Each row comes from the steps of one path. Every step used is in the known rows, and no mark comes twice. Write the path behind each row, first mark first.
(in the rows, 128 means zero)
Known rows:
beso sabe sidu midaf: 146	163	223	92	118	115	150	155	140	121	113	133	144	151	100	129	150	117	137	128	149	88
midaf gegep sabe beso: 119	115	238	101	121	115	101	99	107	113	144	119	105	128	125	123	79	204	79	150	127	31
zuvola lovo sidu: 122	142	124	135	131	175	120	124	106	119	141	129	142	119	52	141	121	103	96	54	112	221
beso lovo sidu midaf: 160	152	130	104	141	118	135	146	119	176	209	81	109	125	74	136	125	85	124	141	132	175
zuvola lovo sidu midaf gegep sabe beso: 110	141	173	107	140	173	91	122	96	120	170	118	120	121	53	111	105	140	92	64	111	180
gegep midaf beso sabe sidu: 105	138	222	79	143	185	125	109	134	86	136	136	99	133	93	117	100	147	108	213	145	130
gegep midaf beso: 95	121	174	89	154	191	105	100	128	94	150	129	87	123	109	105	89	158	110	209	133	153
sidu midaf beso sabe: 102	134	191	75	153	173	108	137	132	120	174	118	87	140	107	109	161	155	143	125	139	127
midaf gegep sabe: 129	110	218	106	122	99	123	96	113	119	131	112	114	123	118	134	79	222	74	132	124	68
midaf sidu guza: 139	125	90	54	132	159	176	145	118	130	169	118	100	165	68	98	79	130	138	71	134	160
beso lovo sidu: 165	152	132	122	126	119	150	140	118	164	190	90	118	125	74	161	126	75	114	145	133	169
gegep sabe sidu: 139	138	221	93	100	95	173	136	118	73	100	140	155	142	94	129	138	174	111	134	142	114
sidu guza: 134	131	80	89	136	145	178	137	133	151	116	130	63	122	110	116	92	99	106	116	125	94
midaf gegep sabe beso lovo: 130	122	240	101	123	110	111	97	106	118	167	109	91	124	117	133	82	189	77	171	129	43
beso midaf gegep sabe sidu: 137	150	203	101	153	132	59	119	126	138	189	87	90	128	114	98	70	199	89	132	122	119
lovo sidu midaf gegep sabe beso: 126	121	188	80	134	126	81	148	104	172	149	93	148	144	79	95	85	162	104	56	127	102
beso midaf: 131	163	126	124	163	153	65	131	137	147	199	90	88	125	133	100	116	139	127	124	120	154
lovo sidu midaf: 132	127	128	92	137	131	98	163	116	179	138	98	160	142	78	97	109	129	126	43	127	155
sidu midaf: 119	128	126	92	155	127	93	142	128	154	168	109	108	127	131	77	125	148	152	116	125	144
lovo sidu sabe: 141	135	165	127	124	90	148	162	120	150	92	117	186	130	64	144	150	110	98	54	128	107
gegep midaf: 115	132	145	103	150	137	115	104	131	119	143	118	107	115	128	90	76	150	115	202	124	137
gegep midaf sidu sabe: 120	135	166	77	153	120	144	119	126	98	167	114	128	134	85	83	84	160	125	175	128	153
zuvola lovo sidu midaf beso: 107	137	139	113	146	201	100	129	105	119	166	125	122	122	45	122	124	119	106	54	114	235

Write each row's path:
117	164	161	138	147	166	103	136	109	114	162	125	130	113	50	130	139	91	93	75	109	178 -> zuvola lovo sidu sabe beso midaf
108	140	205	67	146	190	142	112	135	92	129	138	76	131	87	114	87	138	100	206	143	117 -> gegep midaf beso sabe sidu guza
112	151	187	112	155	176	18	128	116	145	204	107	76	133	142	84	81	122	120	167	125	49 -> sabe beso midaf gegep
140	151	186	88	156	139	75	121	127	146	182	88	68	125	107	92	58	188	81	127	121	109 -> beso midaf gegep sabe sidu guza
99	139	209	86	148	182	127	99	135	86	149	128	85	127	106	123	110	156	106	205	139	125 -> gegep midaf beso sabe
121	132	173	81	136	164	107	159	118	157	141	104	145	151	65	121	135	134	118	45	137	145 -> lovo sidu midaf beso sabe
133	144	157	120	167	149	37	114	131	165	198	81	77	121	132	96	64	177	98	131	115	125 -> beso midaf gegep
131	158	205	135	138	89	150	144	124	108	156	132	115	109	106	140	186	70	119	201	132	36 -> sidu sabe beso lovo
129	153	168	118	132	154	101	132	113	127	204	123	82	128	126	126	135	58	139	217	137	74 -> sabe beso lovo
137	132	158	91	131	104	171	150	120	99	160	122	158	155	67	116	142	146	144	87	134	147 -> midaf sidu sabe
110	149	161	110	143	198	114	130	110	114	162	125	120	126	43	135	141	118	104	54	118	216 -> zuvola lovo sidu midaf beso sabe
111	165	217	96	129	127	116	121	115	79	181	111	97	136	128	112	152	169	113	148	133	65 -> gegep sabe beso midaf
119	128	141	69	149	149	124	112	122	108	179	109	119	144	95	76	56	164	133	169	130	182 -> gegep midaf sidu
114	138	178	73	152	132	129	122	121	95	176	118	123	138	89	75	84	146	129	186	130	127 -> gegep midaf sidu sabe beso
162	142	145	101	141	118	119	137	115	184	211	77	103	122	73	135	100	102	112	143	129	163 -> beso lovo sidu midaf gegep
115	161	145	79	154	194	61	146	117	132	223	108	70	154	114	72	94	97	143	137	131	86 -> sabe beso midaf sidu guza
134	114	151	89	140	126	78	151	112	192	140	92	152	139	79	96	76	155	107	47	123	135 -> lovo sidu midaf gegep
122	127	205	73	152	115	84	120	113	146	205	93	77	122	121	82	94	185	116	155	125	87 -> sidu midaf gegep sabe beso lovo
134	138	220	74	112	94	156	141	118	83	122	131	145	142	93	104	139	183	121	127	141	124 -> gegep sabe sidu midaf
